Each row was made from one walk, in order. Every step used is in the known rows, and no mark comes twice. Write each row's walk.
Known rows
firuf/befumav/bevefit/netu/bako/ligep: [ 0.06  0.01  0.36  0.09  0.01 -0.01  0.10 -0.14 -0.17  0.07  0.11 -0.13
  0.01 -0.15 -0.17 -0.06 -0.02 -0.04  0.17  0.07  0.08 -0.04  0.04 -0.03]
netu/bako/gepa: [-0.08  0.14 -0.20 -0.02 -0.02 -0.09  0.02 -0.04  0.20 -0.06  0.07  0.11
  0.18  0.04 -0.10  0.11  0.11 -0.09  0.02  0.01  0.17 -0.03  0.09  0.08]
mogi/befumav: [-0.03  0.01  0.15 -0.02 -0.02 -0.01 -0.04  0.05  0.07 -0.08 -0.16  0.01
  0.24  0.03  0.15  0.07  0.11  0.02 -0.15  0.01  0.05  0.01  0.07  0.16]
netu/bevefit/befumav/mogi: [ 0.07 -0.21 -0.07 -0.06 -0.13  0.03 -0.17 -0.03 -0.03  0.04 -0.05 -0.04
  0.08 -0.03 -0.24  0.05 -0.11 -0.03  0.01  0.11  0.12  0.01  0.01 -0.12]
befumav/gepa: [-0.03  0.07  0.01 -0.06  0.06 -0.06 -0.05  0.13  0.12 -0.02 -0.04  0.04
  0.00 -0.04  0.03  0.06  0.06 -0.06  0.00  0.04  0.10 -0.01 -0.05 -0.01]
ligep/bako: [-0.03  0.01 -0.11  0.04  0.06 -0.05 -0.01  0.12  0.12 -0.04  0.05  0.16
  0.18  0.10  0.11  0.13  0.05 -0.04 -0.11 -0.02 -0.02 -0.07  0.01  0.04]
bako/firuf/befumav: [ 0.00  0.06  0.01  0.03 -0.05  0.01  0.08  0.04 -0.01 -0.02 -0.04 -0.05
 -0.04  0.00  0.27 -0.02 -0.01 -0.02  0.01 -0.06  0.01 -0.01  0.02  0.08]
gepa/bako: [-0.06  0.01 -0.22 -0.06 -0.01 -0.02  0.05 -0.04  0.10 -0.08  0.03  0.05
  0.04  0.10  0.17  0.14  0.11 -0.14 -0.21 -0.05  0.06  0.04  0.04 -0.09]
bako/firuf/befumav/bevefit: [ 0.07 -0.04  0.00  0.04 -0.13  0.02  0.09  0.04 -0.10  0.07 -0.04 -0.03
 -0.17 -0.01  0.18 -0.04  0.03  0.05  0.09 -0.02  0.10 -0.02 -0.04  0.00]
ligep/bako/firuf/befumav: [ 0.01  0.04 -0.03  0.10  0.06  0.01  0.10  0.09 -0.01 -0.02  0.05  0.07
  0.02  0.07  0.23  0.02  0.00  0.02 -0.01 -0.10 -0.10 -0.04  0.00  0.09]
firuf/befumav/bevefit/netu: [ 0.06 -0.12  0.16  0.06 -0.04  0.06  0.03  0.03  0.02  0.10 -0.06 -0.08
 -0.07 -0.11 -0.09  0.05  0.00 -0.05  0.07  0.08  0.02 -0.06 -0.04 -0.08]
mogi/befumav/firuf/bako/ligep: [-0.09  0.10  0.00 -0.02 -0.07  0.03  0.05 -0.04 -0.19  0.01  0.06 -0.07
  0.20 -0.06  0.18 -0.26 -0.02  0.16 -0.06 -0.09 -0.16 -0.03  0.07  0.18]
mogi/befumav/firuf: [-0.03 -0.01  0.15 -0.06 -0.13  0.05 -0.06 -0.02  0.00 -0.09 -0.17  0.05
  0.23  0.01  0.13 -0.13  0.06  0.08 -0.02 -0.03 -0.12  0.04  0.08  0.14]
bako/gepa: [-0.11  0.10 -0.31 -0.04 -0.04  0.01  0.00  0.09  0.33 -0.05  0.05  0.09
  0.12  0.03  0.09  0.16  0.13 -0.11 -0.13  0.02  0.13 -0.02  0.06  0.07]
netu/bevefit/befumav/gepa: [ 0.05 -0.06  0.18 -0.07  0.00  0.01 -0.14  0.11  0.08  0.07 -0.03 -0.04
 -0.02 -0.12 -0.25  0.02 -0.04 -0.03 -0.01  0.10  0.12  0.03 -0.06 -0.10]
gepa/bako/firuf/befumav/bevefit/netu: [ 0.06 -0.10  0.03  0.05  0.05  0.08  0.10 -0.09 -0.09  0.03  0.01 -0.10
 -0.30  0.03  0.03  0.04 -0.02 -0.05  0.00 -0.01 -0.06  0.05 -0.06 -0.16]
ligep/bako/gepa: [-0.10  0.09 -0.35  0.02  0.07  0.01  0.01  0.15  0.32 -0.05  0.14  0.21
  0.18  0.10  0.04  0.21  0.12 -0.07 -0.15 -0.01  0.03 -0.06  0.04  0.08]
firuf/befumav/gepa/bako: [-0.02  0.04 -0.03 -0.06  0.07  0.01  0.13  0.01  0.09 -0.02  0.02  0.01
 -0.12 -0.03  0.03  0.08  0.16 -0.11 -0.08 -0.06  0.00  0.03 -0.04 -0.12]
bevefit/befumav/firuf/bako/gepa: [-0.13  0.06 -0.49 -0.04 -0.09 -0.02 -0.01  0.02  0.13  0.11  0.12  0.03
 -0.06 -0.06 -0.09 -0.11 -0.12  0.12 -0.07 -0.09 -0.21 -0.06  0.01  0.04]
ligep/bako/firuf/befumav/bevefit: [ 0.09 -0.06 -0.02  0.10 -0.02  0.02  0.11  0.09 -0.08  0.07  0.04  0.10
 -0.10  0.06  0.13  0.01  0.04  0.10  0.07 -0.05 -0.01 -0.05 -0.06  0.01]
mogi/befumav/gepa/bako: [-0.02  0.03  0.11 -0.08  0.15  0.00  0.00  0.01  0.06 -0.11 -0.09  0.02
  0.04  0.05  0.02  0.11  0.19 -0.01 -0.19 -0.02  0.02  0.08 -0.02 -0.01]
bevefit/netu/bako/gepa: [-0.08  0.09 -0.04  0.02  0.11 -0.03 -0.04 -0.06  0.21 -0.04  0.07  0.02
  0.13  0.00 -0.25  0.12 -0.01 -0.14  0.04  0.08  0.03 -0.04  0.06  0.04]
gepa/bako/firuf/befumav/bevefit: [ 0.06 -0.06 -0.12  0.01 -0.07  0.04  0.16 -0.07 -0.09  0.02  0.02 -0.01
 -0.25  0.07  0.18  0.01  0.10  0.00 -0.01 -0.08  0.07  0.05 -0.03 -0.13]
netu/bevefit/befumav/gepa/bako: [ 0.04 -0.07  0.05 -0.10  0.05  0.04 -0.07  0.01  0.07  0.03  0.04 -0.03
 -0.11 -0.05 -0.24  0.08  0.02 -0.09 -0.13  0.02  0.08  0.09 -0.06 -0.24]

Which walk is each row?
[-0.05  0.05 -0.22 -0.03  0.03 -0.01  0.05 -0.05  0.01 -0.11  0.03  0.01
 -0.10  0.15  0.27  0.07  0.03 -0.08 -0.14 -0.07  0.02  0.08  0.02 -0.07] => gepa/bako/firuf
[-0.14  0.10 -0.56 -0.06 -0.13  0.03  0.04  0.05  0.13  0.06  0.12  0.10
  0.07 -0.01  0.03 -0.11  0.00  0.04  0.01 -0.08 -0.11 -0.09  0.00  0.05] => befumav/firuf/bako/gepa
[ 0.06 -0.04  0.05 -0.08  0.09  0.04 -0.08 -0.01 -0.03  0.00  0.03 -0.06
 -0.25  0.01 -0.13  0.02 -0.07 -0.03 -0.07  0.00  0.04  0.14 -0.08 -0.20] => netu/bevefit/befumav/gepa/bako/firuf
[ 0.08 -0.04  0.18  0.07  0.05 -0.08 -0.06 -0.11 -0.16  0.01 -0.02 -0.04
 -0.12  0.03 -0.16 -0.04 -0.13  0.01  0.23  0.09  0.05  0.00 -0.03 -0.04] => befumav/bevefit/netu/bako/firuf
[-0.10  0.10 -0.13 -0.05  0.03  0.02  0.09 -0.07  0.04 -0.10  0.17 -0.03
  0.06  0.04  0.25  0.09  0.11 -0.15 -0.25 -0.05  0.09  0.07  0.09 -0.06] => gepa/bako/ligep
[ 0.08 -0.09  0.12  0.14  0.11  0.07  0.03  0.07 -0.08  0.07  0.04  0.01
 -0.15  0.02 -0.03  0.02 -0.08  0.05  0.10  0.02 -0.13 -0.04 -0.08 -0.03] => ligep/bako/firuf/befumav/bevefit/netu
[-0.05  0.11  0.27  0.05  0.12 -0.06 -0.02 -0.12 -0.06 -0.06  0.12 -0.10
  0.16 -0.06 -0.07 -0.01 -0.09 -0.12  0.05  0.07  0.02  0.00  0.10  0.04] => bevefit/netu/bako/ligep
[ 0.01  0.10  0.09  0.00  0.06  0.00  0.05  0.10 -0.01  0.00 -0.05 -0.04
 -0.17 -0.06  0.13 -0.04  0.01  0.00  0.10 -0.04  0.01  0.01 -0.07  0.04] => bako/firuf/befumav/gepa
[-0.02  0.04 -0.12  0.06  0.10 -0.04 -0.01  0.10  0.03 -0.08  0.05  0.13
  0.04  0.14  0.21  0.07 -0.03  0.01 -0.05 -0.04 -0.07 -0.01  0.00  0.08] => ligep/bako/firuf
[ 0.06 -0.09  0.15 -0.01 -0.09  0.00 -0.04  0.05  0.00  0.01 -0.15  0.03
  0.13  0.02  0.06  0.05  0.15  0.09 -0.08  0.06  0.16  0.00  0.01  0.08] => mogi/befumav/bevefit
[ 0.11 -0.01  0.12  0.06 -0.12 -0.08  0.12 -0.09 -0.19  0.06 -0.02  0.00
 -0.11  0.00  0.00 -0.09  0.01  0.06  0.25 -0.03  0.14 -0.03 -0.01  0.01] => netu/bako/firuf/befumav/bevefit
[-0.01  0.05  0.24 -0.05  0.10 -0.02 -0.08  0.10  0.07 -0.07 -0.16  0.01
  0.12 -0.02  0.02  0.05  0.13  0.04 -0.07  0.04  0.06  0.02 -0.02  0.12] => mogi/befumav/gepa
[ 0.03 -0.06 -0.15  0.01 -0.08  0.00  0.03 -0.04 -0.12 -0.04 -0.06 -0.05
 -0.06  0.03  0.13 -0.02 -0.05  0.01  0.11 -0.02  0.01 -0.01  0.00  0.02] => bako/firuf/befumav/mogi
[ 0.03 -0.11  0.05  0.02 -0.01  0.01 -0.08  0.04  0.05  0.05 -0.04 -0.02
 -0.04 -0.03 -0.10  0.09 -0.03 -0.05  0.02  0.13  0.07 -0.04 -0.04 -0.08] => befumav/bevefit/netu
[-0.10  0.08 -0.17 -0.01 -0.07 -0.05  0.01 -0.04 -0.14  0.10  0.17 -0.11
 -0.04 -0.13  0.08 -0.25 -0.19  0.13 -0.06 -0.09 -0.21 -0.03  0.04  0.04] => bevefit/befumav/firuf/bako/ligep
[ 0.05 -0.13  0.30  0.03  0.03  0.05 -0.10  0.02  0.00  0.02 -0.16 -0.05
  0.08 -0.02 -0.10  0.07  0.03  0.05 -0.05  0.13  0.03  0.00 -0.02  0.04] => mogi/befumav/bevefit/netu
[-0.03  0.09 -0.12 -0.07  0.13 -0.03  0.02  0.00  0.02 -0.10  0.03  0.02
 -0.22  0.10  0.13  0.05  0.05 -0.06 -0.06 -0.04  0.01  0.10 -0.06 -0.11] => befumav/gepa/bako/firuf
[ 0.00 -0.10 -0.15 -0.06 -0.19  0.04 -0.06  0.00 -0.11  0.17  0.04 -0.04
  0.04 -0.10 -0.17 -0.22 -0.19  0.10  0.04 -0.04 -0.11 -0.05 -0.03 -0.07] => netu/bevefit/befumav/firuf/bako
[ 0.03 -0.12  0.09 -0.08 -0.23  0.09 -0.13 -0.01  0.01  0.04 -0.04  0.00
  0.08 -0.09 -0.14 -0.17 -0.11  0.01  0.04  0.02 -0.06  0.05  0.04 -0.08] => netu/bevefit/befumav/firuf
[-0.12  0.09 -0.34 -0.05 -0.08  0.06  0.02  0.02  0.07  0.02  0.01  0.06
  0.18  0.00  0.02 -0.13  0.06  0.14 -0.07 -0.09 -0.14 -0.06  0.03  0.19] => mogi/befumav/firuf/bako/gepa
[ 0.09 -0.09  0.27  0.08 -0.04 -0.04  0.06 -0.10 -0.09  0.10 -0.03 -0.05
 -0.01 -0.09 -0.28  0.00 -0.02 -0.03  0.21  0.07  0.05 -0.07 -0.01 -0.06] => firuf/befumav/bevefit/netu/bako
[ 0.07 -0.06  0.11  0.07  0.05 -0.06 -0.01 -0.20 -0.23 -0.04 -0.05 -0.11
 -0.05  0.00 -0.20 -0.06 -0.20 -0.02  0.29  0.04 -0.09 -0.02  0.00 -0.01] => bevefit/netu/bako/firuf/befumav/mogi
[ 0.00  0.07  0.09 -0.06  0.18  0.01  0.00 -0.01 -0.04 -0.14 -0.09 -0.01
 -0.11  0.10  0.12  0.03  0.10  0.05 -0.13 -0.05 -0.03  0.13 -0.03  0.01] => mogi/befumav/gepa/bako/firuf
[ 0.03  0.08  0.08  0.06  0.17  0.00  0.07  0.15 -0.01  0.00  0.04  0.08
 -0.11  0.02  0.09  0.00  0.02  0.05  0.08 -0.06 -0.11 -0.02 -0.08  0.04] => ligep/bako/firuf/befumav/gepa
[ 0.09 -0.09  0.39  0.05  0.05 -0.05 -0.07 -0.11 -0.12  0.01 -0.14 -0.03
  0.14 -0.01 -0.28  0.02  0.00  0.06  0.10  0.12  0.07 -0.01  0.02  0.05] => mogi/befumav/bevefit/netu/bako
[-0.04 -0.04 -0.03 -0.04 -0.14 -0.03 -0.09 -0.03  0.04 -0.01 -0.05  0.01
 -0.03 -0.06  0.02 -0.13 -0.11  0.06 -0.03 -0.03 -0.19  0.04  0.06  0.00] => bevefit/befumav/firuf
[ 0.11 -0.06  0.40  0.07  0.09 -0.04 -0.08 -0.13 -0.22 -0.02 -0.14 -0.08
  0.00  0.04 -0.17 -0.06 -0.08  0.12  0.17  0.09  0.02  0.03 -0.01  0.08] => mogi/befumav/bevefit/netu/bako/firuf
[ 0.00  0.06  0.17  0.06  0.11 -0.09 -0.06 -0.10 -0.08 -0.08 -0.02 -0.06
  0.00  0.04 -0.06 -0.02 -0.18 -0.05  0.15  0.05 -0.05  0.00  0.02  0.04] => bevefit/netu/bako/firuf
[-0.06 -0.02 -0.39 -0.07 -0.18  0.10 -0.05  0.03  0.09  0.15  0.14  0.01
  0.05 -0.10 -0.24 -0.14 -0.11  0.07  0.00 -0.04 -0.09 -0.05  0.00 -0.04] => netu/bevefit/befumav/firuf/bako/gepa
